Known rows, with every way that one mark hangs from another
J_676[J_259]: [  3  -2  23 -36 -24  -8  -7   1   8   5  18 -14  15   2 -12   6   7 -16
  -9  19   7  -7   8 -13 -11   5   8 -10   1   9  21]
J_28[J_47[J_29 J_349[J_27[J_520]]]]: [ -2 -12 -43 -28  14   6  11  -5   0  -2   3   9 -21  -4 -16 -26 -10  29
   9 -13  15  -3  -2   4  23   8  11  27  -6  -3 -17]
J_27[J_349]: [ -3  13  37 -26 -16  10   1  -1   9   7   5  -2  -1  23  -4  29   5   4
   1  22  16  -3  -3  -8   4  -1   4   2   8   3  -4]
J_76[J_676[J_259[J_349]]]: [  6  11  31 -63 -13  -5  -2 -13   0   2  -5 -14  18   0   6  14   0   0
 -12  25 -14   4   3  -3 -20  31  -5  -1  13   7  22]
J_676[J_259[J_349[J_27[J_520]]]]: [  3  -7  45 -32 -15  -3 -10   5  12  -1  11 -10   8 -24   0   2  -6  11
  -5  12   3   4   6   6  -5  47  11  -9  -6  -4  17]
J_259[J_349[J_27[J_444 J_520]]]: [ -1  -6  47 -12 -10  -4  -2  12   5   4  15  15  -3 -13   5 -11 -15  27
   4 -15  -7   4  -9  14   6  48 -16  -3  -3  -7   4]
J_29[J_47[J_28 J_349[J_27[J_444 J_520] J_259]]]: [ -1 -11  -5  -3  14  -2  -2  -7  -1   1 -14   9  -5  -6  -4 -12  -6  13
   6 -11  -4  -2   9   9   7  -8  -6   6 -19 -15   0]
J_444[J_27[J_349[J_259]]]: [  2  13  52 -33  -6   2  -9  -2  19 -11 -14  -6  -7  10   6  33   6 -28
  13   3   3  12 -10   6 -18 -15  -6 -15   4  10 -10]
J_349[J_27[J_444 J_520] J_259]: [  0  -7  50   9   9 -20  -5  16  20  16   5  36  -2 -18 -11 -28  -6   3
   9 -31   1  11   0  17 -11  46   3 -12  10  -8  14]
J_981[J_29[J_47[J_28 J_349]] J_343]: [ -1  -1 -19  25   3 -17   9   1   1   4  12 -26  -4   7   8  15   4  10
   3   5   7 -20  10  -2  16 -19   1  -9  -5   0  -6]
J_47[J_28 J_349[J_259]]: [ -5  -4 -69   5   0  -1  10 -24  -7 -17 -24  10   0  31  20  -8  -6 -27
  -8   1  -4  -3  12  -8   1 -31 -19   6  -8   4  -9]
J_520[J_27[J_349[J_259] J_444] J_502]: [  1  13  25  33   3  -2   1 -17   2  -3  14  14 -20  11 -26 -19   4  31
  21 -15  24  15 -13  16 -10   1 -16 -16   2  -6  21]
J_259[J_349[J_27[J_444 J_520[J_502]]]]: [  0  -1  36 -12  -5  -5   3  10   5   1  14  12  -7 -12  -1 -12 -16  44
   9 -19   1   5 -14  20   5  51 -18  -9   0  -5   9]
J_343[J_981[J_29[J_47]]]: [  6   0  25  18  -2  -9  -5  16  -6  13   7  -7  10   8   4  -3   5 -44
   5  15  -2  -7 -18 -14  -9   3   1  -3  12 -12 -15]
J_349[J_27 J_259]: [  1   7  22  -3   8 -11  -4  14  28   4  -8  39   2   1  15 -15   4   1
  13 -10  -6   2   1   4 -25  27   1  -9  11   3   4]
J_28[J_47[J_29[J_981]]]: [  0  -4 -44  -7  -8   8   2  13  -8   2  17   6  -6  -3   1 -16   6 -11
  -1  -4  -3  -1  -9 -19   5 -18   6  24   3  13  -6]
J_676[J_259[J_349[J_27]]]: [  4  -4  37 -29 -20  -1 -11   4  10  -4  11  -6   7 -14  10   0  -3  13
  -4  14  -1  -1   4  -1 -15  35   6  -7  -7   2  19]
J_47[J_28 J_29 J_349[J_27[J_444]]]: [ -6 -19 -22  22   6   9  23 -21 -20 -11   5   8  -2   6   7 -14 -18   4
  -4 -30  -6 -15  17   4  15  -5 -25  19  -5   7 -11]
J_29[J_47[J_28 J_349[J_27 J_259]] J_981[J_343]]: [ -1   3 -57  45  14   9 -16   6  -9  -8 -27  -3   0 -16  26  -2  10  13
 -15  10 -17  -1  14  -3  -6 -30  23   9 -18   0  -2]
J_29[J_47 J_981[J_343]]: [  2   9  -9  12 -10   0 -19  26  -1   9   6 -14   2 -17   5  13  20   6
 -17  23 -15  -6   0 -15  -3 -28  25  -2  -7   6   7]
J_520[J_27[J_349] J_502]: [  1  21  19   0   0  11   9 -18   9  -7  15   1  -7  24 -19  11   7  35
  22   8  27   5 -11  13   4  -1 -12  -9   4  -1   5]
J_29[J_47[J_28 J_349[J_27]] J_981[J_343]]: [ -2   4 -48  27   8  16  -8   4 -14  -6 -14 -16   9  -8  22  11   8  26
 -15  16 -15 -12  14  -3   5 -30  17  16 -18   3  -7]
J_29[J_47[J_28] J_981]: [  1   3 -18   7 -14  17  -7  14 -13   2   5  -9  24   3  17  22  13 -23
  -7  18 -23  -9   4 -20   1 -39  -5  12  -9   6  -2]
J_28[J_47]: [  0   7 -34 -43 -11  -4   5  10   6   5  16  11  -3  26  -1 -19   6  11
  13   5  10  -8 -11 -13   5  -8  -9  22  -1  10  -2]
J_981[J_29[J_47[J_28 J_349[J_259]]] J_343]: [ -1  -3 -27  40   8 -22   3   2   6   1   1 -15 -11   1  10   5   6  -2
   4   1   4 -13  10  -2   6 -19   5 -15  -5  -1  -3]
J_29[J_981]: [  0   7  -6   4 -21   9  -6  17  -6   5   8  -6  23   9   9  13   8 -23
 -13  14 -19  -4  -6 -20  -5 -18   3   0  10  12   0]

Rows
[ -3  -6  64   8  -4  -9  -8   2   4  18   2  11 -17 -11 -32  -3  -3  -8
  -4 -11  20  21  -3   9   6  21  13 -10   6 -13  15] -> J_27[J_349[J_259] J_444 J_520]
[ -1  -3 -33 -28  -4   6   5 -13  -6  -6  -7  -9   2  19   5  11   0   4
   0  15  -4 -15   6  -9  15 -39 -14  12 -21  -3  -9] -> J_29[J_47[J_28 J_349]]
[ -5 -15 -66  32  -5  22  15 -19 -31 -19  -6 -11   7   7  16   9  -8 -39
 -26  -3 -18  -6  15 -18  16 -41  -9  18  -2  11 -19] -> J_47[J_28 J_29[J_981] J_349]
[  7   3  65 -53  -4  -6  -2  -9  -1  11   3 -10  18 -18  -7   3  -6  19
  -7   6 -10   7   4  12 -14  57  -2   0  13  -1  26] -> J_76[J_676[J_259[J_349[J_27[J_444 J_520]]]]]
[ -1   1 -61 -25  12   0  -2  -3   6  -6 -15  20 -17  16   5 -40  -3  35
  15  -5   8  -1  -8  -1  -3  -3   6  21  -9  -3  -8] -> J_28[J_47[J_349[J_27 J_259]]]
[  2  -4  23   2  -9  -8  12   9   5  11  26 -11  15  15   6  23   3 -18
  23   0  -4 -21  -1 -11   8 -12 -20  -8   4  -1  -7] -> J_981[J_29[J_47[J_28]]]
[ -1 -15 -60  22  12   7  -4   3 -16  -5  -7  17 -24 -16   0 -51  -6  18
   0 -25  -4   6  -8  -6  -5 -12  16  24  -6  -1  -5] -> J_28[J_47[J_29[J_981] J_349[J_27[J_444] J_259]]]
[ -1   9 -30  24  -8   6  -9  16 -10   3   5 -14  14  -6  20  20  19  -9
 -18  21 -16  -9  12 -14   1 -35   7  10 -10  14   4] -> J_29[J_47[J_28] J_981[J_343]]
[  3  -4  -9  25   3  -2   2   0 -18   2  -4 -14  12  16  11  -3  -2 -42
   1  14  -1  -9 -11 -11  -1 -12  -6   6   3 -14 -22] -> J_343[J_981[J_29[J_47[J_28 J_349]]]]
[  0   4 -43  12  -4   6 -20   9 -11  -1 -13 -25  -6 -15   3   7  12  19
 -23  26 -14  -5   0 -13   4 -42  32   0 -16  -1  -1] -> J_29[J_47[J_349] J_981[J_343]]
[  2  -9   6   4   1  15 -17  11 -14   9  -4 -15   6 -24 -14  -1  -2  31
  -7   3 -15  -2  -6  -1   9 -16  22   4 -14 -17  -2] -> J_29[J_47[J_349[J_27[J_444 J_520]]] J_981]
[ -7 -11 -80  47  -1  13  13 -15 -28 -19  -7 -15  -1   0  18   7  -2 -29
 -33  -1 -14  -7  21 -13  17 -39   3  16  -4  17 -14] -> J_47[J_28 J_29[J_981[J_343]] J_349]
[  0  -2 -27 -10  12   3  -2  -9   5  -7 -22  11  -3   6  13  -5   0  11
   8   3  -7  -7   9   0  -2 -21  -6   8 -18  -8  -7] -> J_29[J_47[J_28 J_349[J_27 J_259]]]
[  7   9  54 -52   2  -8   2 -12   0   8   2 -12  15 -16 -13   1  -8  38
  -3   2  -4   8   0  18 -16  61  -6  -6  15   2  30] -> J_76[J_676[J_259[J_349[J_27[J_444 J_520[J_502]]]]]]
[  4  -4  -2  39  15  -4  -3   4  -9   1 -15   3   8   8  20 -16  -2 -36
   8   5  -4  -4  -9  -4 -14   4   2   3   5 -18 -20] -> J_343[J_981[J_29[J_47[J_28 J_349[J_27 J_259]]]]]
[ -3  -8 -26  32 -12  14  15   1 -18  -7  14   2  18   4  20  17   3 -59
 -18  -5 -22  -6  15 -19   6 -23 -15  14   9  22  -8] -> J_47[J_28 J_29[J_981]]
[  2   8  67 -36   0   0  -8  -1  23  -6 -12 -11  -7  -4 -12  41   2 -32
   9   1  11  20  -8  15  -3   3   3 -20   5   2 -12] -> J_444[J_27[J_349[J_259] J_520]]
[  2  15  54 -36   9  -1  -2  -4  24  -9 -14 -13 -11  -6 -19  36   1 -12
  15  -5  19  21 -13  23  -6   7   1 -27   8   5  -8] -> J_444[J_27[J_349[J_259] J_520[J_502]]]
[ -5 -13 -49  36   6  27  15 -14 -23 -18  -7  -1  12   0  23   4 -10 -13
 -13 -12 -19 -10  18  -6  11 -18  -5  22  -1   9 -21] -> J_47[J_28 J_29[J_981] J_349[J_27]]
[  0   0  38  10  18 -21   1  14  20  13   3  32  -5 -19 -20 -31  -6  25
  14 -37   8  11  -6  24 -12  48  -1 -19  13  -5  18] -> J_349[J_27[J_444 J_520[J_502]] J_259]
[ -7 -15 -56   5  -3   9  24 -26 -18 -17  -3  -3  -4  17   8   6 -11 -31
 -14  -7  -5 -12  17 -10  22 -29 -21  15  -4  10 -18] -> J_47[J_28 J_29 J_349]
[  4  -5 -16  36   8  -7  -3   2 -14   1 -15  -3   5  11  14 -13  -1 -52
   0   9  -3  -1 -10 -12 -11 -11  -1   1   4 -16 -18] -> J_343[J_981[J_29[J_47[J_28 J_349[J_259]]]]]
[  1   7  21  -8  22 -15   2  11  34   7  -8  31   0 -13  -9 -11  -2  15
  16 -19  10  10  -3  21 -13  48   8 -20  16  -1   6] -> J_349[J_27[J_520[J_502]] J_259]
[ -2  12  26 -13  12  -3   1  -2  22   6 -11   5 -17  -6 -28  18   0   7
   5   5  33  21  -6  14   4  27  18 -20  14  -6   6] -> J_27[J_349[J_259] J_520[J_502]]
[ -3   2  47   6   6 -11   0  -2   6  14   1   6 -23 -12 -42  -6  -6  16
   3 -17  30  22 -10  18   2  27   7 -20  10  -8  20] -> J_27[J_349[J_259] J_444 J_520[J_502]]
[ -1  -2  32 -16  -4 -19  12   5   2  17  28  -2   0  -4 -43 -12  -8  19
   2 -24  17   2 -10  14  16  23 -16 -17  11   1  19] -> J_27[J_444 J_520[J_502]]
[  2  20  10  18   7   4   2 -18  15  -9   3  13 -15  17 -16   0   9  21
  22   3  26  15 -11  13  -8   0  -7 -17   4  -4   9] -> J_520[J_27[J_349[J_259]] J_502]
